Known rows, with every way that one mark hangs from another
j16(j181 j621(j22 j375(j544)) j969): [ -3.8  -9.2   4.8 -19.1  10.6  13.1 -14.2  -7.3 -30.2  -1.9   9.3  -7.3
 -45.0  -7.3 -24.7 -38.0  -9.8  21.4   5.3   1.9  11.5  -6.7   9.3 -17.0]
j181(j16(j621(j22)) j523 j547): [  2.6  -1.8  -5.0  -7.7   4.8  10.3 -12.8 -16.5   0.7  -0.6 -34.3  10.5
 -49.2  -3.0 -26.1 -18.9  -0.1 -17.5  27.6  -3.1  -3.6  -0.4  -9.2 -35.1]
j969(j16): [-11.1 -14.0 -31.6  -8.2   8.0  13.1 -19.7  -0.9  -2.9   3.9 -28.4  -8.5
 -15.9 -15.7 -33.9 -30.6 -13.8 -24.4  20.7  -1.2  21.2   2.6   1.2 -27.9]
j838(j677(j621(j22 j375))): [ 19.1   0.9  -1.7 -13.6  13.0  10.9 -12.2  -3.2  16.6   8.9   1.5  -8.4
 -28.9   6.9 -30.9   8.6  -4.8  42.5   7.2  -6.7  11.7   1.6  31.8 -16.5]
j838(j677): [  2.2  -8.1 -25.6 -13.6   9.3  16.2 -16.7  -7.5  10.4   4.5 -20.2 -12.8
  -8.5  -9.1 -33.8 -19.3  -9.0   0.4  24.9  -5.3  12.7   9.2  11.2 -25.0]
j544(j375): [ -0.9 -22.1 -30.0 -25.5   5.3  19.1 -17.1   8.0   7.8  -3.3  -7.2  -9.8
 -21.4 -13.7 -27.4 -13.9 -16.5   5.5  16.3 -13.3  10.3   6.7   9.3 -23.5]
j16(j181(j547) j621 j969): [-13.2 -10.9 -29.6  -0.3   8.8  15.7 -16.1 -21.9 -28.3  -7.5 -37.2   3.7
 -35.7 -15.6 -27.3 -61.8   1.9 -34.3  22.1  10.1   7.8  -6.5  -3.9 -28.2]
j677(j621(j22 j375(j544)) j838): [ 18.1   2.4  11.8 -17.1   5.5  13.3  -9.9  -1.7  16.2   6.4  23.1  -4.2
 -14.9  17.8 -24.2  29.1  -5.8  63.7 -10.4 -28.4  10.9   1.6  23.6 -12.3]
j621(j22(j838(j677)) j375): [  1.9  10.7  -2.0 -14.7  12.7  11.8 -11.6 -10.7  10.3   5.9   5.8 -24.3
 -13.6   2.5 -36.3   4.7 -14.0  52.0  15.7 -13.6   3.8  11.4  26.0 -23.4]
j181(j16(j621(j22 j375)) j523): [  7.0  -2.2   5.5 -21.2   7.1   7.5 -12.5  -5.2   5.0   8.2 -10.2  -0.5
 -59.3  -1.1 -26.3 -15.3  -6.9   2.4  22.8   0.6   6.0   2.6   1.7 -26.5]
j22(j621 j838(j677)): [  2.9  -1.0 -14.4  -8.4  10.9  13.1 -13.7 -15.3  13.1   6.7 -20.1 -28.5
 -10.5 -13.6 -46.4 -19.2 -11.0  36.9  28.4 -18.2   4.8  18.7  28.9 -23.5]
j838(j677(j621)): [ 11.2  -5.2 -18.4  -9.3   9.7  13.1 -14.7  -8.6  17.3   9.7 -26.0  -5.4
 -15.2  -3.6 -33.3 -10.3  -3.2  10.6  19.7 -11.1  16.6   4.2  20.1 -19.2]
j16(j181(j523)): [ -3.2  33.8 -40.9 -17.6   0.3   8.0 -18.5 -11.4   6.7  -0.9 -57.2   5.5
 -26.0  -8.2 -18.1 -29.1 -15.0 -21.3  17.0  -5.2   8.8   0.3  -4.7 -31.8]
j838(j677(j621(j22))): [ 11.0   2.0  -5.3 -10.3  12.0  10.3 -13.3  -6.6  13.2   6.1 -16.4  -5.9
 -19.0   5.6 -32.3   7.5  -4.0  25.2  13.5  -6.0  12.9   0.5  22.9 -20.1]
j16(j621): [ -6.7 -28.5 -14.6 -19.5   8.3  15.2 -15.1  -8.1  -2.6   6.0 -13.0  -6.8
 -29.8  -8.5 -31.5 -37.6  -2.3 -10.8  23.4  -5.4  19.2   3.4   4.0 -23.6]
j523(j181(j547)): [  3.1 -10.7 -47.1 -14.0  -0.6  20.2 -17.0 -10.0   4.5   1.1 -47.6  11.2
 -21.5 -13.6 -26.9  -7.9  -3.0 -14.4  13.9   2.0  -2.6   7.1  -5.7 -40.3]
j621(j22(j838) j375(j544)): [  0.3   3.9   6.3 -24.5   5.5  14.6 -10.6  -1.9  -2.2   6.7  15.7 -19.0
 -17.2  -3.2 -30.7   7.9 -19.4  62.3   6.9 -30.6   2.7  10.0  15.8 -22.2]
j22(j838): [-12.3   0.1 -23.5 -13.6   5.6  13.4 -13.5  -8.2   2.0   5.5 -25.0 -16.1
  -9.6 -10.5 -34.9 -14.4 -15.0  10.7  23.3 -16.4   9.3  11.5   4.4 -28.7]
j677(j621(j375(j544))): [ 18.6 -13.8  -6.8 -23.6   3.4  15.5 -12.1   3.3   7.6  12.5   2.6  -4.0
 -24.8  -7.8 -26.1  -5.3  -9.0  37.4   4.1 -29.9  13.6   4.0  18.6 -13.9]
j181(j16(j621) j523 j547): [  4.5  -9.3 -18.7  -8.6   2.8  12.5 -13.3 -18.6   4.0   3.4 -43.3  10.2
 -43.5 -13.0 -26.4 -35.8   0.5 -32.3  33.4  -9.0  -0.9   4.0 -11.8 -33.9]
j677(j621(j22 j375) j838): [ 12.6   6.5   0.3 -10.9   8.8  10.6 -11.2  -3.3  19.0   4.9   9.8  -3.6
 -21.9  21.5 -25.6  25.3  -3.3  43.6  -5.5 -10.3  14.3   0.7  24.0 -16.8]
j838(j677(j621(j22 j375(j544)))): [ 24.6  -2.1  10.1 -20.6   9.9  13.3 -11.0  -1.8  13.2  10.8  14.3  -9.1
 -21.3   3.5 -28.9  11.2  -7.5  62.9   1.7 -22.6   7.9   2.3  30.8 -12.4]
j16(j181(j523 j547) j621(j375)): [  5.4  22.0 -28.1 -16.0   3.1  10.2 -14.9 -23.8   4.2   0.4 -35.2  11.3
 -44.8  -5.4 -15.5 -47.7   1.1 -10.6  12.7 -11.2   1.6  -2.7   4.2 -28.8]
j181(j16(j969) j523 j547): [ -3.2  -6.0 -35.3   4.2   1.9  11.4 -12.4 -14.3 -10.1  -5.4 -59.3   6.1
 -42.4 -23.8 -28.0 -30.3 -10.4 -40.6  32.9   7.5  -6.5   2.5 -21.8 -39.0]
j677(j621 j838): [  6.0  -2.6 -17.8  -6.6   5.7  12.5 -13.0  -8.4  20.1   5.4 -18.6  -0.6
  -7.7  10.3 -27.7   7.3  -2.0  11.8   6.4 -16.6  19.1   2.8  11.8 -18.6]

Rows
[-10.2  -0.8 -30.2  -0.9   9.6  14.1 -21.0 -17.6 -13.3  -2.9 -37.1   6.7
 -23.8 -12.9 -27.7 -63.3   1.7 -38.6  19.9  -2.0  14.9  -7.2   2.3 -27.7]
j969(j16(j181(j547) j621))
[-12.2 -18.9  -7.8   1.5   8.5  15.8 -11.2 -19.7 -22.3   1.2 -37.5   1.6
 -44.4 -13.3 -38.7 -16.1  -0.6  -6.4  26.8  15.0  -9.8   4.9  -9.9 -39.7]
j523(j181(j16(j621(j22(j838)) j969) j547))
[ 25.3  -7.4  -3.7 -20.6   7.9  15.3 -12.2  -2.8  17.7  14.4   4.8  -9.2
 -16.0  -6.1 -29.5  -5.8  -7.1  47.1   8.0 -29.7  11.7   5.9  27.8 -11.1]
j838(j677(j621(j375(j544))))
[ 16.8  -4.0   0.8 -19.2   8.2  15.4 -11.8 -11.2  13.6  11.9  10.4 -31.9
 -11.6 -15.4 -42.7 -14.7 -14.6  73.2  16.8 -37.2  -0.3  20.6  36.0 -15.7]
j22(j621(j375(j544)) j838(j677))
[ -1.4 -14.2   3.5 -11.2   9.7   6.2 -10.8  -9.5 -13.2   3.8 -14.9  -4.7
 -68.2  -8.2 -29.2 -27.5  -9.6  -7.4  24.6  17.2   6.0  -0.6  -5.3 -27.6]
j181(j16(j621(j22 j375) j969) j523)
[ 10.2  23.2  -3.8 -23.0   2.4  10.6 -13.0 -20.6  -4.6  -1.7 -12.0  11.0
 -44.5   0.5 -13.4 -27.0  -2.7  24.8   1.1 -23.2  -4.7  -5.5   6.5 -25.8]
j16(j181(j523 j547) j621(j22 j375(j544)))
[ -9.4  22.2 -48.6   1.2   1.4   9.2 -15.1 -24.0 -13.6 -10.8 -68.1  10.6
 -34.8 -17.9 -18.7 -42.3 -10.2 -36.4  18.1   6.2  -1.3  -4.4 -15.1 -36.8]
j16(j181(j523 j547) j969)
[ -0.4 -10.2 -11.7 -15.8   4.3   9.5 -14.7  -9.8   6.8   8.8 -37.3   1.9
 -44.0 -12.0 -28.4 -34.8  -6.3 -29.2  34.9  -5.1  10.7   5.3  -9.7 -29.2]
j181(j16(j621) j523)
[ -1.6  27.2 -17.2  -8.2   8.6   5.7 -17.6 -21.2  -5.0  -1.9 -29.4  10.7
 -48.7  -0.3 -18.7 -42.6  -1.8 -11.3   6.8  -3.1   6.2 -10.7   5.7 -30.2]
j969(j16(j181(j523 j547) j621(j22 j375)))
[-15.2   8.8 -27.1 -10.6   6.6   6.2 -15.7 -23.7 -14.9  -2.2 -52.1   1.7
 -47.4 -14.0 -22.0 -59.5  -7.4 -36.2  20.8  10.7  14.6  -5.1 -10.6 -28.2]
j16(j181(j523) j621 j969)
[ -0.8  20.8 -30.3  -8.0   6.7   8.0 -18.9 -23.5   0.4   1.9 -39.8   9.8
 -42.9 -10.2 -18.6 -60.4  -1.0 -26.0  12.7  -9.1   8.4  -7.2   2.2 -28.7]
j969(j16(j181(j523 j547) j621(j375)))
[-16.0  23.7  -0.3  -4.2  18.5   7.1 -19.0 -22.7  -5.6   3.4 -18.8 -15.9
 -12.5   0.0 -36.8 -40.8  -7.1   7.1  21.4  -7.1  17.1  -0.9  20.9 -22.7]
j969(j16(j181 j621(j22(j838(j677)))))
[  3.9 -36.8 -23.6  -5.8   6.6  19.9 -13.8 -10.3 -14.4   4.9 -28.9   7.4
 -55.4 -22.0 -33.2 -36.0   3.2 -23.9  24.7  21.3  -3.9   4.2  -7.2 -34.0]
j523(j181(j16(j621(j375) j969) j547))
[ 11.6  -8.8 -14.8 -11.9   3.6  11.9 -11.9 -15.1   7.6   6.6 -26.2   6.8
 -51.8 -11.1 -25.0 -34.8  -0.5 -14.8  27.9 -10.9  -2.3   4.3  -3.8 -30.0]
j181(j16(j621(j375)) j523 j547)
[  4.4  10.4   2.1 -14.0   9.2   9.7  -9.1  -4.1   7.9   9.8  -2.8 -11.6
 -28.8   5.3 -31.9  12.9 -10.2  51.1   5.7 -19.8   7.8   4.0  25.7 -20.2]
j677(j621(j22(j838) j375))
[ 14.0   0.4 -13.3 -10.1   6.8  13.0 -11.8  -4.7  23.1   8.4  -0.3  -3.6
 -16.9  11.4 -26.1   8.2  -2.2  29.7   1.1 -16.7  17.0   3.2  21.5 -15.4]
j677(j621(j375) j838)
[ 11.5  10.2  -7.5 -10.9  11.6  11.5 -10.5 -12.6  23.1  15.5  -9.0 -17.2
 -14.0  -1.9 -35.8  -4.8  -7.0  46.8  16.5 -25.1  10.7  10.1  31.5 -16.3]
j22(j838(j677(j621(j375))))
[  4.2  16.5 -18.8 -14.3   3.5  10.4 -17.8 -21.8  -2.9   3.4 -26.2   9.0
 -35.2 -13.9 -16.9 -57.8  -3.6  -7.1   7.2 -26.6   5.2  -5.8   2.0 -24.3]
j969(j16(j181(j523 j547) j621(j375(j544))))
[ -0.2  35.3 -46.9  -8.3  -1.0  10.5 -16.7 -19.9   3.4  -6.2 -63.2  13.7
 -23.4  -9.5 -16.1 -31.3  -7.4 -24.9  16.1 -10.2  -2.3  -1.8  -7.1 -36.3]
j16(j181(j523 j547))
[ -4.2   6.6 -15.2  -9.2   8.8  14.7 -16.6 -16.9 -15.6  -7.7 -23.0   8.0
 -32.2   1.8 -23.8 -32.3   3.8  -7.8  13.5   0.8   4.5  -6.7   7.3 -29.0]
j16(j181(j547) j621(j22))
[ -6.6  34.2 -49.7  -0.5   2.1   7.9 -20.5 -19.1  -0.1  -4.4 -67.7  11.9
 -23.6 -14.8 -19.6 -43.2 -10.6 -41.2  16.5  -8.2   4.6  -5.1  -8.1 -36.4]
j969(j16(j181(j523 j547)))
[-12.8  20.3 -27.9 -11.6   7.2   4.9 -21.5 -18.2  -0.7   3.4 -51.7   3.7
 -35.3 -10.8 -22.2 -60.6  -7.8 -40.4  19.3  -2.2  22.4  -6.5  -3.5 -27.8]
j969(j16(j181(j523) j621))
[ -6.6 -20.6 -20.3   1.5   5.4  10.8 -11.9 -22.3 -12.6  -0.7 -48.3   6.0
 -52.9 -21.1 -29.5 -48.2  -0.9 -42.9  35.2   6.9  -0.9  -0.1 -20.2 -34.9]
j181(j16(j621 j969) j523 j547)
[ 17.6   3.8   3.0 -17.7   8.9  13.0  -9.5 -10.4  19.8  17.1   2.7 -18.6
  -5.6  -5.1 -34.2  -1.0 -10.0  66.9  10.0 -43.4   7.3  11.6  30.1 -12.2]
j22(j838(j677(j621(j375(j544)))))
[-11.6 -40.9  -9.9  -4.7  10.8  14.5 -14.6  -4.9 -22.3   2.3 -22.5  -8.6
 -43.0 -20.8 -38.2 -47.8  -5.0 -34.2  38.2  17.3  15.6   2.5  -8.9 -26.1]
j181(j16(j621 j969))
[  6.0 -24.7 -25.8 -12.2   2.8  20.6 -16.9 -10.1  -1.1   5.7 -41.6  14.0
 -37.3 -15.4 -32.1 -25.1   5.7 -30.1  29.2   7.2  -2.2   6.6  -8.4 -36.4]
j523(j181(j16(j621) j547))
[  2.0 -21.5 -16.0  -2.9   6.2  11.0 -10.3 -18.7 -10.1   1.9 -30.7   3.7
 -62.1 -19.5 -27.2 -47.5  -1.6 -25.5  29.3   6.0  -2.3   0.5 -11.3 -31.3]
j181(j16(j621(j375) j969) j523 j547)
[ 17.6 -21.5  -8.9 -24.6   3.3  17.9 -14.0   3.8   3.1   7.0   8.2 -17.6
 -30.4 -18.7 -34.9 -17.5 -13.6  43.7  10.2 -22.7   5.5  12.5  23.6 -17.5]
j22(j621(j375(j544)))
